Each row comes from the steps of one path. Every step used is in the known rows, and no mark comes twice. Write the path behind each row, first mark first.
Known rows
T -> K -> W -> S -> G: [ 0.16, -1.28,  0.56, -2.37, -0.15,  0.98,  0.18, -1.33,  0.89,  0.76,
 -0.69,  0.58, -1.13, -1.21, -3.50,  0.37,  0.80,  0.25, -3.03, -1.40]
T -> K -> W -> S: [ 0.42, -2.91,  0.05, -1.53,  0.06,  0.84, -1.84, -0.04,  1.55, -1.77,
  0.39,  1.70, -2.89, -1.82, -2.73, -0.92,  0.60,  0.71, -2.79, -0.77]
G -> S -> W -> K -> A -> Q: [-1.33,  1.34, -0.39, -1.51, -1.57,  0.10, -0.58, -0.06, -2.46,  0.91,
 -0.37, -0.10,  0.72, -0.12,  0.88, -0.92, -0.52, -0.70,  1.32, -1.25]
S -> G -> F -> W -> K -> T: [-4.30,  1.90, -3.40, -0.45, -1.93,  2.11,  3.19,  0.01, -3.23,  5.79,
  0.16,  0.28,  2.86, -0.89,  0.01,  0.82, -1.92, -1.27,  0.19, -1.42]
S -> G -> F -> W -> K: [-3.43,  2.28, -3.80, -1.08, -1.28,  2.40,  4.16,  0.31, -3.44,  8.19,
 -0.27,  0.62,  2.51, -1.44,  0.13,  1.04, -3.00, -0.90,  1.47,  0.26]
Q -> A: [ 0.80, -0.92,  2.85,  0.10,  0.38,  1.82, -0.60, -1.60,  0.01, -0.17,
 -0.69,  1.62, -0.72, -1.57, -0.81, -2.00,  1.29,  0.45, -1.34,  3.75]
F -> G -> S -> W -> K -> T: [-4.95,  1.47, -2.59, -2.21,  0.74,  2.47,  0.71,  1.97, -2.57,  2.21,
 -0.76,  1.81,  0.86,  1.86,  1.81, -0.19, -1.15, -1.49,  0.17, -1.01]
F -> W: [-0.78, -1.54, -2.69,  0.69,  0.12,  2.20, -0.82,  2.16, -0.12,  2.07,
 -0.60,  2.34, -0.01, -1.21,  0.13, -1.79, -0.77, -0.23,  0.62,  0.63]
W -> K: [-1.96,  0.13, -1.52, -0.74,  1.13,  2.47,  0.64, -0.02, -1.97,  2.05,
  1.17,  0.92, -3.02, -2.01,  0.20, -1.52, -2.35,  0.13, -1.50,  1.78]
Q -> A -> K -> T: [-0.79, -2.17,  3.62,  0.28,  1.11,  0.19, -2.63, -1.85,  0.69, -3.15,
 -0.59,  0.29, -0.30, -1.24, -2.67, -1.53,  3.90,  1.08, -3.71,  1.92]
A -> Q: [ 0.11, -1.25,  1.31, -1.57,  0.59,  0.91, -0.39,  0.31, -0.14, -1.42,
  0.82,  1.49,  0.05, -2.14, -1.68, -2.11,  0.92,  1.14,  0.08,  1.51]
G -> F -> W -> K: [-3.21,  0.59, -4.18, -0.48, -1.21,  2.20,  2.11,  1.55, -2.81,  5.62,
  0.83,  1.73,  0.59, -1.99,  0.93, -0.16, -3.16, -0.37,  1.76,  0.89]
T -> Q -> A -> K: [ 0.78, -2.14,  4.79, -0.54,  0.98,  0.88, -2.06, -1.95,  0.28, -3.45,
  0.47,  0.04,  0.79, -2.06, -1.54, -1.03,  4.72, -0.65, -1.75,  1.98]
S -> W: [-0.40,  1.00, -1.82, -1.19,  1.06,  1.72, -0.09, -0.05, -0.65,  1.88,
 -1.59,  1.64,  0.56, -0.54,  0.08, -1.91, -0.72, -0.39, -1.46,  0.37]
G -> F: [-2.10,  0.46, -0.98, -1.69,  0.13,  1.44,  2.06, -0.39, -1.24,  2.39,
  0.42,  1.20,  1.16, -0.97, -0.55, -0.62, -0.63,  0.79,  0.29,  2.27]
G -> S -> W -> K -> A: [-2.20,  1.75, -2.18, -0.66, -0.89,  1.22, -0.28, -0.31, -2.63,  2.84,
 -1.00, -0.34, -0.48,  0.95,  1.91, -0.65, -1.68, -1.39,  0.13, -0.92]
K -> A: [-0.44, -1.45, -0.02,  0.68, -0.56,  0.82, -1.58, -0.71,  0.48, -1.03,
  0.42, -0.24, -1.11, -0.30, -0.73, -2.12,  0.41,  0.52, -1.11,  0.49]
Q -> A -> K -> W -> S -> G -> F: [ 0.17, -0.44,  2.39, -2.90, -0.54, -0.17,  1.97, -3.09,  0.24,  3.21,
 -1.74, -1.39,  1.77, -2.31, -3.98,  1.90,  0.88,  2.49, -1.86,  2.71]
A -> K: [-1.37, -1.61, -0.03, -0.96,  2.63,  0.67, -1.11,  0.19,  0.09, -0.27,
  0.04,  0.41, -1.15, -1.27, -2.33, -1.17,  1.27,  1.61, -2.24,  1.99]
G -> F -> W -> S: [-2.75, -0.96, -4.68, -0.74, -1.54,  3.24,  0.94,  2.03, -0.32,  4.39,
 -0.47,  2.42,  2.23, -0.60,  0.36, -0.79, -2.08, -0.35,  1.37,  0.57]

Write each row's path
[ 0.82, -0.82,  3.96, -3.18, -1.31,  0.08,  1.44, -3.42,  0.08,  0.58,
 -0.35, -1.85,  3.24, -2.52, -3.07,  2.15,  2.88,  0.35, -1.24,  0.93] => T -> Q -> A -> K -> W -> S -> G -> F
[-2.29,  2.11, -0.47, -2.43, -0.09,  1.64,  4.16, -1.67, -2.07,  4.94,
 -0.66,  0.03,  3.26, -0.29, -1.19,  0.60, -0.49,  0.36,  0.11,  1.69] => S -> G -> F
[ 1.70, -3.34,  2.35, -1.26,  0.80,  0.12, -2.33, -1.34,  2.03, -1.25,
 -0.93, -0.02, -2.50, -2.96, -3.32, -0.57,  1.10,  2.75, -3.21,  2.81] => Q -> A -> K -> W -> S
[-1.43,  1.66, -1.32, -2.02,  1.15,  1.73,  0.49,  0.66, -1.88,  2.82,
 -2.30,  1.74,  1.23,  1.05,  1.45, -0.68, -0.37, -1.05,  0.48,  0.62] => G -> S -> W
[-1.42, -0.64, -1.14,  0.62, -0.70,  1.32, -0.90, -0.76, -1.21,  0.48,
  1.52, -0.66, -2.96, -1.15, -0.09, -1.76, -1.63,  0.06, -1.55,  0.36] => W -> K -> A
[-2.71,  1.02,  2.24, -1.68, -0.99,  2.49, -0.30, -0.21, -2.38, -0.98,
 -0.21,  1.60,  2.78,  1.07,  2.47, -0.06,  2.25, -3.63,  0.60, -1.03] => F -> G -> S -> W -> K -> T -> Q -> A
[-0.77, -1.98,  1.35,  0.80, -0.89, -0.02, -2.66, -1.08,  0.87, -2.75,
  0.64,  0.69, -0.97,  0.24, -2.09, -1.94,  2.97, -0.37, -2.01, -1.32] => T -> K -> A
[ 0.55, -1.70,  4.77,  0.39, -1.05,  1.63, -2.07, -2.40, -0.10, -5.04,
  1.04,  0.78,  0.95, -1.32, -0.03, -1.89,  4.35, -2.09, -2.00,  0.08] => K -> T -> Q -> A
[-2.08, -0.29, -3.18, -0.39, -0.99,  1.61,  1.41,  1.66, -1.07,  4.07,
 -0.27,  2.24,  2.48, -1.07,  0.13, -0.57, -1.14,  0.02,  2.07,  0.97] => G -> F -> W
[ 0.48, -1.94,  1.65, -0.03, -1.26, -0.26, -1.92, -0.39,  0.75, -2.90,
  1.05, -0.11,  0.11, -1.45, -1.80, -2.24,  1.56,  1.15,  0.08,  0.05] => K -> A -> Q
[ 0.07, -2.46,  3.11, -0.15, -1.62, -1.12, -2.92, -0.86,  1.16, -4.64,
  1.22,  0.83,  0.16, -1.04, -3.10, -2.07,  4.07,  0.26, -0.85, -1.60] => T -> K -> A -> Q
[-1.14,  1.19, -2.50,  0.12, -0.91,  1.00, -0.71, -0.84, -1.47,  2.07,
 -0.36, -0.40, -1.10, -0.59,  0.51, -1.75, -2.09, -0.75, -1.83, -1.13] => S -> W -> K -> A
[-2.93,  1.06, -1.91, -2.73,  1.58,  2.33,  0.99,  2.37, -1.07,  2.95,
 -2.19,  2.65,  2.37,  2.19,  1.30, -0.24, -0.40, -0.72,  1.89,  0.85] => F -> G -> S -> W
[-2.68, -0.33, -1.11, -0.26,  0.42,  2.17, -0.21, -0.31, -1.81, -0.20,
  1.55,  0.57, -2.70, -1.46, -0.09, -1.65, -1.13, -0.40, -2.81,  0.10] => W -> K -> T
[-0.70,  0.51, -1.31, -3.31, -1.01,  1.18,  3.50, -1.42, -0.49,  4.58,
 -0.65, -0.57,  1.31, -1.60, -2.06,  1.48, -2.06,  1.45, -0.71,  0.82] => K -> W -> S -> G -> F
[-1.59,  1.86, -2.85, -1.26,  0.87,  2.16,  0.74,  0.01, -2.27,  3.56,
 -0.58,  1.16, -1.18, -1.46,  0.74, -1.48, -2.83, -0.76, -1.81,  0.21] => S -> W -> K
[-3.01,  1.61, -3.45,  0.30, -3.07,  1.14,  2.75, -0.46, -2.60,  6.59,
  0.03, -1.02,  2.60, -0.50, -0.08,  0.78, -2.37, -0.78,  1.56, -1.11] => S -> G -> F -> W -> K -> A
[-2.90,  1.54, -1.92, -2.72, -0.64,  3.19,  3.58, -1.33, -1.30,  5.28,
 -0.81,  0.32,  2.83,  0.31, -1.04,  0.42, -1.44, -0.13, -0.64,  1.27] => W -> S -> G -> F
[ 2.97, -3.14,  5.23, -1.14,  0.58, -1.24, -2.27, -1.97,  1.03, -4.30,
  0.70, -0.80, -0.85, -3.95, -2.58, -0.02,  4.03,  0.83, -1.82,  1.52] => T -> Q -> A -> K -> W
